Each row comes from the steps of one walk. Every step used is in the known rows, and no mark comes twice. Write the walk behind each row, first mark first.
Known rows
burusev -> reli -> midu -> bokol -> pupot -> zugufi: [ 24.9  -6.7  51.7 -37.8  11.1  -4.5  25.0 -26.4   7.3  24.8  -5.3 -26.9
  -7.1  28.8 -31.5  46.3   3.5  -7.0  -0.3  16.3  16.2   7.2  -5.8  22.6
  21.2  34.2  20.5   7.3   5.7  18.9  -6.0  -9.8  38.5 -38.6]
burusev -> zugufi -> pupot -> reli -> midu -> bokol: [  2.5 -20.9  15.2 -33.7  -1.6   7.2   9.8  -3.8 -11.3  11.6 -33.1 -16.1
  -1.3  32.7 -12.0   9.1 -10.8  10.2   2.0  26.6   3.6  21.7   2.2   5.1
  14.5   8.1  23.9  21.0  -2.7 -36.6 -14.1 -12.8  48.3 -17.9]
pupot -> reli -> burusev -> zugufi -> midu: [ -1.1  -6.7 -19.5 -13.7 -20.5 -26.5 -11.9 -28.4   2.7  10.5 -48.2  49.1
 -19.0  27.5  19.0  -0.5 -11.6  16.0  43.3  -5.1   1.2 -14.5  -9.0 -28.0
  -9.9  13.4   4.0  16.7 -13.2 -36.8 -30.3  -6.4  24.9  -3.3]
burusev -> bokol -> pupot -> zugufi: [ -3.8 -14.9  50.0 -49.1  35.8   5.1  17.9 -27.8  52.2  14.6  -7.7 -13.1
 -12.7  25.5   3.1  23.1  -2.2  14.5   0.6  36.3  12.7 -10.6 -16.6 -15.7
 -14.2  13.3 -23.7   0.3 -11.7  38.6 -32.0  -7.4 -16.1 -36.3]
midu -> reli: [-33.7 -25.7  22.8  14.2  -3.7 -21.3   4.7 -26.1   0.3   4.3 -24.2   5.8
  -6.4  39.4   1.1 -17.4  -1.2   9.5  10.6  16.7 -26.9 -14.2 -33.4  -4.0
  31.0  42.9 -18.1  22.8   6.3  -9.4 -20.0 -34.3   1.0  -0.6]
burusev -> bokol -> pupot: [-23.4 -18.0  49.6 -57.2   4.3  -2.9  -6.8 -27.4  16.7  -1.2 -10.8 -24.8
 -35.3  23.2  15.3   2.3 -14.2   3.0 -21.5  18.4  26.7 -12.5 -25.5 -45.2
 -21.9   4.6 -19.7  -1.4  -7.3  28.3 -40.5 -38.5  -2.7 -42.9]
zugufi -> midu -> bokol -> burusev: [-19.9 -12.5  -3.7 -48.4 -21.0  -4.3 -17.6 -20.0 -52.4  -2.4 -14.6  11.7
   4.6  -3.5 -24.5  -4.3 -13.5 -24.9  -6.4 -15.6  -3.4  -2.9 -16.1 -33.9
  18.5   7.1  19.0  17.6  -5.8  23.0  20.5 -20.2  15.5 -20.1]
reli -> pupot: [-31.5  -5.0  24.5 -38.5  -3.1  -7.4  -6.1 -39.5  14.6  -2.8 -26.6 -12.8
 -10.6  34.8  13.1 -15.4 -25.5  10.5  -8.0  11.7 -35.7  22.5 -12.5 -23.6
   4.5  34.0   3.6  -4.3   7.8 -17.5 -29.8 -15.1   2.8 -32.8]
burusev -> bokol -> pupot -> zugufi -> midu: [  5.8  -9.1  42.0 -59.9  30.7   4.4  11.9 -34.0  37.8  20.2  -3.9  -3.2
 -19.5   4.5   2.3  24.4   6.6  -0.3  -9.0  27.5  50.9 -28.6  -4.7 -15.9
 -32.6  37.0 -34.8  12.7 -10.8  37.9 -21.3  -6.7  -4.6 -40.6]
reli -> pupot -> bokol -> burusev -> zugufi -> midu: [-10.8   7.4 -16.0 -44.3  -0.2  -9.4  -9.7 -20.3  13.3  14.3 -21.9   0.8
  34.6   2.3  27.1  -6.3  -7.5 -21.2 -16.6   6.7  16.9  -7.4   1.8 -18.0
 -12.9   6.8   2.7   0.8 -27.3 -12.7   5.4  -0.7  11.6  -1.0]
midu -> bokol -> pupot: [-40.8 -25.7  25.4 -44.2   4.5  -5.6 -10.8 -26.4 -15.0 -11.2 -27.2 -24.8
 -32.6  29.4  -4.6   9.5 -16.1  -8.2 -25.5  27.7   3.8  -4.0 -31.6  -9.7
  17.7  18.8  24.8  -6.4   3.7  25.6 -20.1 -32.2  15.3 -49.0]
zugufi -> midu -> reli -> pupot: [-19.0 -11.2  11.4 -16.8   0.1 -15.4  16.3 -34.5  23.5   6.6 -22.6   3.7
  -1.0  10.8   6.1 -10.2  -6.7  -0.6 -19.8  12.3 -16.5 -14.2  -6.3  10.1
  -3.3  50.5 -15.3  33.1   4.7 -33.4   0.5 -19.1   4.9 -24.1]
reli -> midu -> bokol: [ -1.1 -18.2  14.7 -51.2 -28.3  -4.6  -4.9 -11.9 -52.4 -10.2 -20.0 -18.5
 -23.6  27.1 -18.4  -7.6  -4.9 -14.4  -4.2  17.2   2.5  41.1  -7.3 -20.8
  31.1  33.3  20.4  14.3   9.3  12.8 -11.6 -21.8  50.3 -45.8]
reli -> burusev -> zugufi -> midu: [-13.6  -3.9 -14.9 -31.4 -31.2 -40.9 -26.1 -42.5 -19.2  16.2 -43.7  42.3
 -24.3  17.6  37.3  -6.2 -16.2  -1.8  25.7  -5.8  12.0 -18.9  -5.4 -42.4
 -14.0  10.2   7.3   8.7 -24.5 -19.9 -34.1 -11.3  16.9  -8.1]
bokol -> pupot -> zugufi -> midu: [-13.6 -12.2  48.6 -33.3  37.1  -0.8   1.2 -39.6  33.8  15.8 -15.6  -1.3
 -23.0  12.9   3.4  21.9   4.6  -5.3   3.6  24.0  31.3 -26.1 -11.6   0.9
 -15.6  62.4 -23.3  -0.8  -3.2  24.8 -16.4  -0.6  -0.4 -33.1]
zugufi -> midu -> reli: [-25.8 -19.7  18.3   2.1  -6.7 -19.1   1.4 -30.7  -6.8  10.1 -22.0  10.7
 -13.6  15.8   2.1 -12.2   6.2  -3.8  -1.0  14.4   7.5 -32.7 -22.8  -0.6
  13.3  55.6 -28.6  31.0   2.3  -8.9 -11.1 -31.7   9.1  -8.6]
zugufi -> pupot -> bokol -> burusev -> reli: [-16.3   0.3  51.9   4.2 -19.9 -14.2  -3.3 -34.4 -30.7  35.9  19.2 -23.4
  35.5  25.8 -10.7   8.7 -16.3  -8.6   6.8 -16.4  14.1  -1.8  -7.2 -30.6
  17.7  24.1  -9.6   7.0  -7.9   4.6  -7.3 -28.2   8.2  13.1]
bokol -> burusev -> reli: [-10.9   8.1  49.3  -8.1 -33.9 -21.0 -13.7 -42.1 -36.2  28.6  -7.4  -2.7
  15.8  31.2 -17.4   2.7 -22.3  -3.7  19.9 -42.3 -17.6  -6.5 -27.3 -45.1
  33.7  12.6   5.3  -4.0   2.3  -2.3  -7.7 -29.7  18.8   5.5]
bokol -> pupot -> reli -> midu: [ -0.7 -26.8  58.2 -19.2   1.8   6.5  -2.1  -5.0  26.1  -3.0 -29.2 -28.5
 -33.1  41.1 -23.2   7.4  -2.8  -5.3  26.0  11.4   2.2  24.6 -17.1  -4.1
  -3.7  61.7  -6.3   9.0  23.1 -23.9 -11.6 -17.8  37.4 -39.7]
pupot -> reli: [-21.6 -16.5  35.8   2.0   9.2   5.6   5.6 -12.6  11.4  -1.0 -35.6   2.5
 -18.1  59.0 -14.3  -8.3 -13.2  28.1  38.7  13.6 -24.7  12.7 -34.5 -29.2
  29.1  40.5 -14.3   1.9  19.9 -18.4 -34.5 -15.5  15.8 -14.7]
midu -> bokol -> burusev: [-26.3 -18.9   1.4 -35.8 -20.9  -5.2 -20.0 -13.8 -45.6  -5.2 -19.9   9.5
  10.7  13.6 -24.3  -9.6 -20.8 -13.8   7.3 -12.4 -35.5  11.0 -27.2 -35.6
  36.2  -8.0  28.7   6.5  -1.5  27.6  12.5 -23.7   9.9 -17.3]

Which walk is each row?
[-21.6  -8.8 -21.0  -3.9   4.3 -16.9   9.5  -5.2  32.5  12.3 -25.5   2.6
  63.4  18.2  21.5  -5.3  -3.3  -9.6  -9.1  18.0 -30.0  -8.3  -9.1   6.1
  15.9 -15.4   8.4  10.3 -31.8 -23.7  14.7 -11.6  -0.4  24.7] : midu -> reli -> pupot -> bokol -> burusev -> zugufi
[ 16.8   1.7  57.3 -26.3 -46.6 -19.9 -15.9 -25.5 -38.7  28.1  -3.3 -18.3
   8.8  23.5 -26.5   0.4 -12.5 -25.0  25.2 -40.1  -6.2  24.4  -9.2 -35.0
  19.2  34.2   3.1   8.3   9.5 -11.2   7.2 -26.0  43.5 -10.2] : bokol -> burusev -> reli -> midu
[ -3.8 -27.2  61.3  -6.5   1.5   8.8   1.5 -14.4   5.1  12.4 -12.7 -24.8
 -17.5  36.4 -20.7  -5.3 -11.1   9.5  32.8  12.5  -2.9  30.3  -0.1  -9.8
  -4.7  66.9 -21.6  19.6  16.3 -39.7 -19.0 -15.3  31.2 -21.9] : zugufi -> pupot -> reli -> midu
[ -5.7  11.6  24.2 -21.2  -8.5 -13.8  23.3 -30.0  -3.7  10.5   8.8 -36.5
  18.7  47.1   6.0   7.1 -12.2   2.4 -12.0  15.8  11.8  30.3  -7.7 -16.6
  28.4  45.5  -6.0   1.6   2.0  -6.6 -30.7 -19.5  23.3 -19.1] : burusev -> reli -> pupot -> bokol
[  2.4 -19.0  -1.2 -43.5 -45.3 -27.8 -10.6 -30.2 -24.0  -2.3  -7.9  30.9
 -30.0  25.1  12.8 -12.5 -22.9  13.0  26.1  -4.2  -8.1  14.5 -10.6 -70.8
 -17.6  -6.2 -11.3  23.5 -15.9  17.8 -45.2 -32.0  -4.0 -33.0] : reli -> burusev -> bokol
[-16.6 -18.1 -18.6 -49.9 -21.5 -31.1 -22.5 -32.1 -16.4  -0.9 -38.8  18.3
 -35.3   4.5  16.1  20.1 -15.3 -12.9 -13.5   6.9  26.3 -27.4 -11.7  -8.5
 -13.6  -3.3  39.5   5.0 -21.3   1.8 -14.5 -22.1  24.5 -40.2] : reli -> burusev -> zugufi -> midu -> bokol -> pupot
[ 16.4  18.2  40.2 -34.7  16.0  -8.1  26.9 -53.8  20.4  36.1  -7.7   2.5
   8.1  20.6  -2.8  28.0  -4.2   8.1   2.9  -3.0  10.7 -10.4   4.2   1.1
   0.6  56.3  -9.0   9.0   2.3 -11.8 -17.5   4.3  18.6 -26.6] : burusev -> reli -> pupot -> zugufi -> midu
[-34.1 -24.9  50.1  -5.1  23.6   7.5  -0.3 -15.0  39.0  -4.9 -36.4 -14.4
 -27.2  48.3 -16.2   8.2 -11.3  17.7  20.8  19.8 -12.7  -4.6 -38.6  -9.2
   7.8  41.9  -8.3  -1.9  17.0 -14.7 -27.6 -24.6  11.6 -28.6] : bokol -> pupot -> reli
[  7.9  14.9  12.8 -55.5 -31.5 -14.1   4.6 -38.7 -32.0  21.1  -2.5  -4.7
  22.1   1.6 -23.0  16.4 -27.2 -12.9 -25.1 -38.8 -11.0  -3.1  -4.0 -11.1
  15.6   2.9  33.3  16.2   4.4 -18.8  16.8 -19.3  32.9 -27.4] : zugufi -> midu -> bokol -> burusev -> reli -> pupot
[ 23.7 -16.5  16.2 -50.9   5.9 -16.7   5.6 -34.2  29.8  14.4  -4.0  25.8
 -27.6  -1.1   7.4  25.7  -3.0   1.4  17.2  11.3  31.0 -23.0   2.6 -19.1
 -46.6  29.2 -19.5  27.5 -19.5  29.5 -20.2  -6.7 -10.2 -45.3] : reli -> burusev -> bokol -> pupot -> zugufi -> midu
[ -5.4  -6.2  -6.3 -50.7 -25.6  -8.0 -22.4  -9.1 -31.4  10.9 -40.7   3.3
  22.2  14.8  -1.1  -5.3 -11.5 -23.7  -1.3  -3.8 -16.1  17.0  -9.4 -22.1
  22.9 -28.2  43.6  -1.4 -21.6  -7.0  11.2 -14.0  37.5  -1.9] : reli -> midu -> bokol -> burusev -> zugufi
[  3.2   1.7  24.1 -44.8  24.6  -1.7  17.1 -41.0  31.8  17.2 -18.2   5.1
  -1.8  14.0   4.6   9.5  -3.1   7.4   7.3  20.4  -1.1   1.0   3.5   0.2
  -9.7  57.6 -15.3  12.1  -1.2  -0.3 -14.3  12.8   2.7 -34.6] : reli -> pupot -> zugufi -> midu
[ -3.4 -16.2  21.3   6.4  27.4 -10.0  24.2 -28.3  23.6  19.5 -17.8  20.9
   2.0  17.0  -6.6   5.3  17.2   6.9  14.7  28.9   1.4 -33.6 -16.0  20.9
  10.8  60.0 -35.0  35.2  -0.4   1.0  -2.6  -9.1  -1.3  -4.0] : pupot -> zugufi -> midu -> reli
[-38.3 -23.6  30.3  -2.3   0.1  -2.7 -18.4 -19.4 -10.7   9.6  15.0 -19.8
  30.1  13.9  -2.1 -11.5 -16.5 -17.1   9.8  11.7   0.2  10.5  -9.2 -30.9
   2.9  31.8 -20.4   6.9 -17.9  20.9   0.2 -19.0 -14.5   1.3] : zugufi -> pupot -> bokol -> burusev
[-19.3   2.2  -5.3 -31.5  -3.0 -11.7 -19.2 -16.6  -8.2  15.9 -23.4   4.8
  23.2   9.5  23.5  -8.7   1.9 -22.0  -1.6   5.3  33.1 -15.1 -10.2 -33.4
  -1.6  10.8  -8.4   1.8 -30.5   5.4  -2.3  -8.6  13.2  10.0] : pupot -> bokol -> burusev -> zugufi -> midu
[-10.5 -22.5  46.4 -33.6  21.2  13.1   9.2  -7.6  41.5  -1.8 -24.0 -14.3
 -29.3  36.6 -11.5  11.3 -11.7  27.2   4.1  19.8   7.1  -9.4 -32.7 -27.8
 -13.7  16.2 -18.7   7.4   9.5  -2.4 -33.1 -29.6   4.3 -35.6] : burusev -> bokol -> pupot -> reli
[  2.8 -12.9  49.5 -46.7 -22.3 -14.4  -2.3 -26.2 -30.2  10.0  -9.2 -41.6
 -28.1  26.2 -26.4  27.1  -9.9 -22.0 -24.7  -0.9  29.9  10.9 -15.9  -1.8
  16.3  28.9  30.3   2.6  14.4   8.2 -10.5 -36.3  52.2 -49.4] : burusev -> reli -> midu -> bokol -> pupot
[  3.6 -29.8 -14.2 -20.2 -23.3 -22.3  -6.4 -18.5  -3.0 -14.8 -28.3  32.3
 -40.4  21.7 -23.1  22.8 -16.7   5.6  29.3  -3.3  -6.0  -8.9 -16.5  -7.5
  -8.1  26.0  26.2  32.2   8.5 -11.4  -9.0 -22.4  23.8 -48.3] : zugufi -> midu -> bokol -> pupot -> reli -> burusev
[ -6.0  -5.7  32.5 -28.4  29.3  -0.4   8.3 -36.9  11.7  20.7 -18.5  11.5
 -12.6  21.0   2.4   4.8   5.4   2.0  24.3  21.8  17.3 -11.4 -10.4 -18.0
   3.1  61.4 -26.8   8.2  -1.7  20.8 -24.9   5.4   4.2 -21.8] : pupot -> zugufi -> midu
[  8.2 -22.0  28.6 -24.0  34.1  -6.4  32.3 -20.7  53.4  22.3  -7.2   5.7
  -4.9  -0.8  -1.6  21.2  16.3   3.6 -13.9  33.7  31.6 -50.5 -12.4  18.3
 -20.5  36.3 -39.8  41.3 -10.3  16.9  -4.5 -19.9 -11.4 -23.7] : burusev -> bokol -> pupot -> zugufi -> midu -> reli
[ 18.2  11.3  23.6 -33.5 -12.5  -9.4  13.3 -32.6 -37.8  35.3  -0.6  12.7
  30.1   8.8 -38.0  31.2  -7.4  -9.1   8.3 -31.0   4.4 -15.3 -12.1 -10.1
  35.4  10.1  20.8  16.1  -1.0  19.6  14.2 -11.9  27.1  -7.1] : pupot -> zugufi -> midu -> bokol -> burusev -> reli
[-14.3 -14.5   8.6 -37.4  24.8   4.8   6.7 -12.0  20.9   2.3 -50.7  -0.9
 -20.2  30.2  -7.9  23.2  -4.8  12.3 -10.2  23.7  24.1 -28.3 -25.3   8.6
   5.8   2.7  22.9   3.2   0.9 -20.9 -12.3 -16.9  34.6 -29.4] : burusev -> zugufi -> midu -> bokol -> pupot -> reli
[-36.6 -24.7  57.2  10.2  17.0  10.6  -0.1 -29.2  12.7  13.3 -20.1 -10.7
 -10.1  46.3  -9.2  -3.8 -21.2  31.7  28.2  16.5 -14.3   1.0 -19.8 -14.8
   5.4  43.1 -20.2  11.9  11.7 -32.1 -35.7 -16.6   3.8  -8.5] : zugufi -> pupot -> reli
[-11.3 -23.6  33.8   3.1  31.4 -10.4  18.1 -30.5  49.0  18.9 -16.9   7.4
  -3.1  12.1  -3.7  18.6  18.1   0.4   1.0  31.6  13.0 -48.0 -18.0  34.7
  -5.4  61.3 -27.6  29.7  -2.7   7.7   3.4 -12.8  -5.7 -14.9] : bokol -> pupot -> zugufi -> midu -> reli
[-29.2 -16.1  14.3  -6.4   2.3 -16.2  14.9 -31.3  27.5   2.5 -26.8  -3.9
   3.3  29.5   7.0 -13.0 -13.9  11.9  -9.5  15.7 -46.6  -4.3 -15.6  10.4
  14.0  35.9  -4.5  21.6   8.0 -34.1 -10.6 -21.4   0.0 -20.1] : midu -> reli -> pupot
[-52.4 -15.1  35.6 -14.1  -2.0 -12.8 -29.5 -38.8   2.8  33.2 -25.0  -0.4
  23.1  12.5  27.5 -11.6 -27.3   2.0   3.7  -1.2 -14.4 -25.5  -7.3 -27.7
  -9.2 -11.8   0.2 -11.8 -29.4 -21.7 -17.0 -15.3 -10.1  22.1] : bokol -> burusev -> zugufi -> pupot
[-23.3  -9.6 -16.3 -14.8 -35.5 -44.9 -27.3 -36.1 -13.3   8.3 -50.7  39.2
 -17.5  38.8  37.6 -11.0 -24.8  12.0  39.9  -1.5 -25.6  -1.5 -15.0 -43.5
   3.6 -12.5  23.1  -7.7 -25.2 -21.2 -45.1 -14.6  11.7   1.3] : reli -> burusev -> zugufi
[-28.6 -16.1  10.4 -11.1  -6.2  -4.7 -14.7  -7.4 -19.3  -3.9   1.7  -9.8
  28.2  25.1  -5.0 -16.2  -7.1 -20.0  19.0   5.7  -9.9  20.8 -22.1 -40.4
  23.7  26.6 -10.4   4.2  -9.4  31.5   1.3 -20.0  -3.6  -3.0] : pupot -> bokol -> burusev
[  6.9  -1.8  -4.9 -63.3  18.5   6.0  26.1 -28.9  -2.4   4.0 -18.2   4.2
  -1.5  11.4 -13.0  19.2  -4.9   3.0 -19.8  30.5   0.0   5.5   3.2  10.1
  14.7  34.0  16.5  19.9   0.1  10.8  -4.0   6.4  20.1 -44.4] : reli -> pupot -> zugufi -> midu -> bokol
[ 14.7 -25.0  21.9 -40.9  10.2 -13.9  10.7 -30.1  43.4   8.4  -7.4  21.8
 -20.0  18.8   5.6  23.6  -8.6  16.4  27.5  17.0  -3.1  -8.8  -8.1 -20.8
 -26.8  11.5 -11.0  15.1 -18.7  33.7 -30.5  -9.4 -15.5 -39.1] : reli -> burusev -> bokol -> pupot -> zugufi
[ 13.4  12.4  40.3 -19.7  14.2  -4.7  24.7 -39.9  32.6  36.1  -8.5   2.0
  40.0  24.7 -16.8  25.4 -16.2   9.5  19.2 -18.1 -48.6   1.7  -3.2   4.6
  18.4  21.3   9.5   3.8  -0.3  -9.0   3.2   4.9   1.3  -7.0] : bokol -> burusev -> reli -> pupot -> zugufi
[  7.7 -23.9   7.5 -33.4 -20.5   7.5  -5.4  10.2 -27.7  -7.5 -23.9  -0.4
  13.3  19.9 -53.7   0.4  -8.5 -17.5  24.0 -13.1 -37.2  36.3 -13.0 -14.7
  27.1  12.3  25.0  28.5  14.2  -4.8  31.3 -15.4  38.7 -27.4] : pupot -> reli -> midu -> bokol -> burusev
[ -1.0  -9.3   3.6 -46.1  17.4   5.1  14.9 -26.5 -21.7   6.9 -15.7  11.6
  -8.8  17.1 -14.2  14.5   2.9   1.3  -0.7  29.5  17.7   0.0  -8.7  -4.4
  25.2  35.3   5.6  18.8  -2.8  35.5 -12.2  -1.6  21.4 -35.6] : pupot -> zugufi -> midu -> bokol
[ -5.8 -14.1  -4.8 -17.9  -9.1 -29.4 -15.7 -30.2  26.3   9.9 -50.2  36.1
 -29.5  21.9  18.1  13.3 -10.6   6.3  27.2  -6.3  12.9 -29.8 -10.5 -14.7
 -28.8  16.5  10.6   7.1 -13.9 -35.4 -21.9 -10.4  19.7 -14.5] : bokol -> pupot -> reli -> burusev -> zugufi -> midu
[ -6.3 -29.3 -15.8  13.1 -45.0 -45.0  -7.9 -33.5 -17.7  -0.4 -19.2  51.3
 -25.2  14.0   3.1  -8.6  -7.7  -1.6  34.5  -8.8 -17.5 -19.5 -10.5 -14.4
  -4.9  45.3  -7.1  47.4  -5.1 -12.4  -8.8 -28.5   4.0 -15.6] : zugufi -> midu -> reli -> burusev
[-33.1 -19.5  34.8   5.2  14.3   5.8  -6.4 -20.3  27.5  27.1 -34.3  11.2
  24.2  31.3  -0.1   1.0 -23.0  22.8  27.3   1.5 -27.1 -17.8 -14.4 -14.5
   0.2  -6.2   3.3   0.8 -10.8 -47.0 -13.0 -11.7   0.5  20.9] : bokol -> burusev -> zugufi -> pupot -> reli
[-27.5 -18.2  -2.7   2.4 -11.2 -30.7 -12.9 -29.4  -3.6  14.0  -7.6   4.0
   8.4  32.0  37.9  -5.0 -16.8   5.0  14.3  31.3  17.5   8.9   4.1 -23.1
  -6.9  15.9  -5.0   6.0 -36.6  -8.7 -44.5 -12.7  -2.6   4.5] : reli -> burusev -> zugufi -> pupot -> bokol
[-23.0   2.1   6.8 -36.3  -7.2 -16.5 -29.5 -30.6 -11.8  22.6 -36.6  18.6
   8.8   6.1  22.7  -9.0 -11.0 -19.7   5.1 -13.1   8.9 -26.3 -15.6 -36.3
  -5.0   1.8   4.0  -0.8 -23.0  -6.5  -1.2 -12.2  13.4   8.7] : bokol -> burusev -> zugufi -> midu
[-42.5 -11.8  22.2  -4.5  14.4  -9.3  -3.4 -26.1   2.7  18.3  -7.1 -26.9
  15.5  37.6  39.8  -8.2  -8.4   6.2 -10.4  49.5  36.2   2.2  -4.4 -23.2
   4.2  20.9 -17.6  -7.6 -29.4  -2.0 -47.1 -13.3   2.6   9.0] : burusev -> zugufi -> pupot -> bokol
